Every row comes from one small tree of marks. Brackets hold a mark, then the marks that hang from it, in alphabetical order. Every link used is in the known rows. Which tree was each row made from?
Known rows:
{ropu nivod zipar}: 21 1 -2 6 10 -17 13 -7 -2 20 1 9 -4 17 7 2 -2 12 -3 -7 -15 -9 0
{fazupo {durufe {nivod kiluzi}} sirafep}: -14 12 -34 -1 -44 7 5 -3 7 -28 -9 -3 -11 5 -4 6 -7 13 6 -3 -1 -9 1
{kiluzi nivod zipar}: 36 -8 1 -4 -2 -23 10 -2 3 14 -4 15 -4 -11 5 5 7 8 -3 -4 -3 -11 2
{nivod durufe ropu}: 1 11 15 -6 -14 0 7 -4 4 -12 -11 4 3 -2 5 -12 1 0 3 -9 4 6 8
{zipar ropu}: 17 5 8 6 -9 -15 10 4 -6 -11 -3 -5 -6 10 5 8 3 9 10 -3 -16 -4 1
{fazupo durufe}: 6 13 -6 -18 -26 4 9 -9 5 -10 -16 -6 -10 -1 1 -2 8 -1 8 -4 -11 -4 6
{zuzum {nivod {ropu zipar}}}: 11 2 2 13 0 -6 9 2 1 3 -6 13 -7 0 1 2 -28 3 2 -13 -5 -13 3
{kiluzi {nivod ropu zuzum} zipar}: 37 -7 17 7 3 -22 10 4 0 1 -7 24 0 -5 -3 10 -7 1 2 -4 -3 -7 3
{fazupo {durufe {nivod kiluzi {ropu zipar}}} sirafep}: -8 14 -15 8 -35 0 6 1 8 -27 -6 4 -10 13 -8 7 -15 16 2 -6 -5 -9 2
{zipar {ropu {nivod zuzum}}}: 17 2 1 14 1 -14 11 -1 -11 -8 -3 -2 -2 20 6 4 -1 8 13 -2 -16 -2 -1
{nivod kiluzi {ropu {zipar zuzum}}}: 26 -14 18 17 -9 -16 12 6 7 -8 -3 4 -8 21 -4 0 -19 7 -3 -8 3 -6 5
{kiluzi zipar}: 25 -8 2 -12 -11 -19 10 2 -2 13 -4 12 -4 -11 9 13 13 2 -2 -5 -7 -6 2
{fazupo durufe sirafep}: -11 14 -20 -3 -36 18 5 -8 6 -21 -13 -1 -12 0 -3 9 15 6 4 -1 -4 -11 8
{ropu {nivod durufe kiluzi zuzum} zipar}: 18 -4 -2 -5 -9 -27 13 -12 -1 -2 -6 6 -1 16 6 -2 -6 4 0 -5 9 -1 0
{ropu {zipar {zuzum {nivod {durufe fazupo} kiluzi}}}}: 34 -3 -11 10 -15 -20 11 -5 9 -18 -9 0 -12 11 4 9 -16 10 -9 -8 4 -8 2
{zuzum {nivod kiluzi ropu} zipar}: 4 -14 -5 9 -22 -16 9 9 1 -3 -12 13 -8 -7 -2 0 -34 -7 1 -14 8 -15 2
{kiluzi {nivod {durufe {fazupo sirafep}} {zuzum zipar}}}: 18 14 -11 4 -22 -18 5 -6 5 -31 -16 13 -4 -7 0 11 -6 6 -4 -1 9 -5 5
{kiluzi {nivod durufe}}: 14 6 -4 -10 -10 -7 10 -13 9 -11 -12 2 -2 -6 5 -11 3 6 4 -4 6 -3 5
{sirafep fazupo}: 25 21 -14 11 -19 -11 7 -6 6 -2 -11 -7 -4 -7 8 19 -1 4 1 0 2 -5 10
{nivod {durufe {fazupo sirafep}} kiluzi ropu}: 4 15 -2 10 -33 -11 2 4 8 -12 -8 -1 0 4 5 -17 -2 14 -6 -5 31 2 15
{zipar ropu {zuzum {nivod {durufe fazupo}}}}: 28 2 -12 23 -17 -7 9 -3 2 -39 -11 -14 -9 13 7 7 -7 11 2 -7 -6 -2 2
{ropu {nivod {durufe fazupo} kiluzi zuzum} zipar}: 29 8 -7 0 -11 -35 10 -8 0 2 -6 4 -1 17 8 -3 -7 11 -5 -4 11 0 3
{kiluzi {zipar {ropu nivod}}}: 31 -6 6 4 -1 -27 11 3 -9 15 2 6 -1 4 11 10 17 11 1 -6 -17 -6 -1
{ropu {nivod {durufe fazupo} zuzum} zipar}: 28 16 -4 2 -1 -27 9 -10 -2 -1 -7 7 0 14 9 5 -2 10 -5 -4 -3 1 1
{zuzum {nivod durufe}}: -1 4 -21 -10 -20 1 8 -10 3 -10 -15 0 -5 -13 10 -6 -11 -3 5 -11 9 -6 3
{sirafep {fazupo {durufe {nivod zuzum}}}}: 22 33 -25 3 -33 -9 6 -11 8 -26 -17 -9 -6 -3 2 25 -13 3 8 1 -9 -1 4
{zuzum nivod}: 4 -2 -22 1 -12 1 8 -2 0 0 -11 3 -8 -9 6 -1 -18 -1 8 -9 1 -13 3

Write each row's tree:
10 17 -40 19 -32 -21 2 12 -1 -27 -4 2 -5 9 1 12 -28 20 2 2 11 -4 1 -> {durufe {fazupo sirafep} {nivod kiluzi zuzum}}
16 5 -4 0 -25 -8 11 -2 10 -27 -10 -4 -11 18 -6 1 -20 9 4 -7 -13 -2 -1 -> {fazupo {durufe {nivod kiluzi {ropu {zipar zuzum}}}}}
40 -12 14 8 -4 -11 11 -7 11 -14 -10 12 0 -3 1 0 8 6 -7 -8 0 -1 4 -> {kiluzi {nivod durufe ropu} {zipar zuzum}}
33 12 7 10 -10 -22 4 -1 7 0 -6 17 2 -11 5 -1 11 16 -12 -6 10 -5 9 -> {kiluzi {nivod {durufe {fazupo sirafep}} ropu} zipar}
35 22 -6 28 -2 -25 7 12 5 -17 0 4 -5 19 1 8 -31 24 -7 -7 -17 1 -2 -> {durufe fazupo {nivod {ropu {zipar zuzum}}}}
12 -4 -6 8 -17 -21 10 5 -5 -15 -10 7 -11 -5 2 19 -21 -1 4 -12 -15 -15 -4 -> {zuzum nivod {zipar ropu}}
13 24 10 2 -15 -9 4 0 5 -9 -11 0 3 -1 8 -14 1 8 -3 -7 8 7 11 -> {nivod {durufe fazupo} ropu}
-14 18 -32 0 -36 12 5 -5 6 -30 -10 0 -10 4 -4 11 -3 13 7 -3 -13 -8 0 -> {fazupo {durufe nivod} sirafep}
22 10 20 3 2 -14 10 -9 9 -8 -7 12 -1 3 0 -8 -8 10 -1 -8 0 -4 5 -> {kiluzi {nivod durufe {ropu zipar}}}
35 -6 16 7 4 -20 10 3 3 14 -3 20 -1 -7 1 0 1 8 -3 -7 -5 -9 5 -> {kiluzi {nivod ropu} zipar}
11 11 -11 17 -19 -19 7 -2 -3 -6 -1 -11 -1 18 11 -8 11 22 2 -3 6 -1 5 -> {zipar {ropu {nivod {durufe {fazupo sirafep}} kiluzi}}}
1 0 12 -8 -26 -9 8 -1 6 -8 -11 -2 1 1 4 -22 -4 1 4 -8 23 5 9 -> {nivod durufe kiluzi ropu}
-13 11 -33 0 -45 5 5 -2 4 -39 -12 0 -11 7 -7 12 -12 8 10 0 1 -7 1 -> {fazupo {durufe {nivod kiluzi zuzum}} sirafep}
16 20 -16 6 -16 -8 5 -9 10 -12 -10 2 -3 -5 6 -7 6 16 -3 -2 13 -5 9 -> {kiluzi {nivod {durufe {fazupo sirafep}}}}
4 18 -7 -7 -23 0 8 -1 2 -29 -14 2 -6 7 -6 4 -19 0 13 -5 -18 2 -1 -> {fazupo {durufe {nivod ropu zuzum}}}
5 -7 17 -10 -33 -21 9 3 1 -32 -17 10 1 0 -3 1 -19 -13 4 -7 19 5 4 -> {nivod durufe kiluzi ropu {zuzum zipar}}
9 -8 10 6 -17 -11 9 9 -3 -12 -9 8 -2 10 -5 -4 -23 -6 12 -2 14 -1 8 -> {nivod kiluzi ropu zuzum}
27 31 -15 8 -34 -22 7 -6 4 -35 -16 -8 -7 -1 0 36 -15 3 6 0 -17 -2 1 -> {sirafep {fazupo {durufe {nivod {zuzum {zipar ropu}}}}}}
22 8 -3 9 -15 -27 9 -2 -7 -11 -5 -9 0 18 9 -7 2 12 7 -2 4 3 2 -> {zipar {ropu {nivod {durufe fazupo} kiluzi zuzum}}}
32 -20 -4 13 -8 -6 10 3 2 -5 -7 11 -6 -4 4 13 -4 -1 -4 -9 -8 -8 2 -> {kiluzi {zipar {zuzum {nivod ropu}}}}
22 -14 -23 1 -22 -22 11 6 3 -11 -2 2 -6 5 4 7 -17 11 2 -6 -3 -2 -6 -> {durufe {nivod {kiluzi {zipar zuzum}}}}
10 8 -11 -12 -37 -21 11 0 0 -36 -14 -4 -10 9 -5 12 -19 2 12 -4 -15 -2 -6 -> {fazupo {durufe {nivod kiluzi {zuzum {zipar ropu}}}}}
30 -18 -13 -1 -17 -7 10 -5 4 -11 -11 7 -6 -9 8 13 5 -1 -5 -9 -2 -5 1 -> {kiluzi {zipar {zuzum {nivod durufe}}}}
21 31 -12 9 -33 -14 6 -5 7 -28 -18 -2 -5 -4 -3 29 -20 -1 3 -2 -12 -1 3 -> {sirafep {fazupo {durufe {nivod ropu {zuzum zipar}}}}}
30 -6 -19 3 -18 -22 9 -7 4 10 -7 -4 1 7 14 -15 14 12 -8 -5 15 2 5 -> {ropu {nivod {durufe fazupo} {kiluzi {zipar zuzum}}}}
15 31 -15 33 -10 -19 3 14 2 -14 3 11 -4 14 1 13 -27 30 -9 -5 -11 -6 1 -> {durufe {fazupo sirafep} {nivod {ropu zipar}}}
58 1 6 13 -9 -31 10 -4 6 -22 -6 0 -4 3 8 10 16 19 -9 -4 -5 -1 2 -> {kiluzi {nivod {durufe fazupo}} {zipar ropu zuzum}}
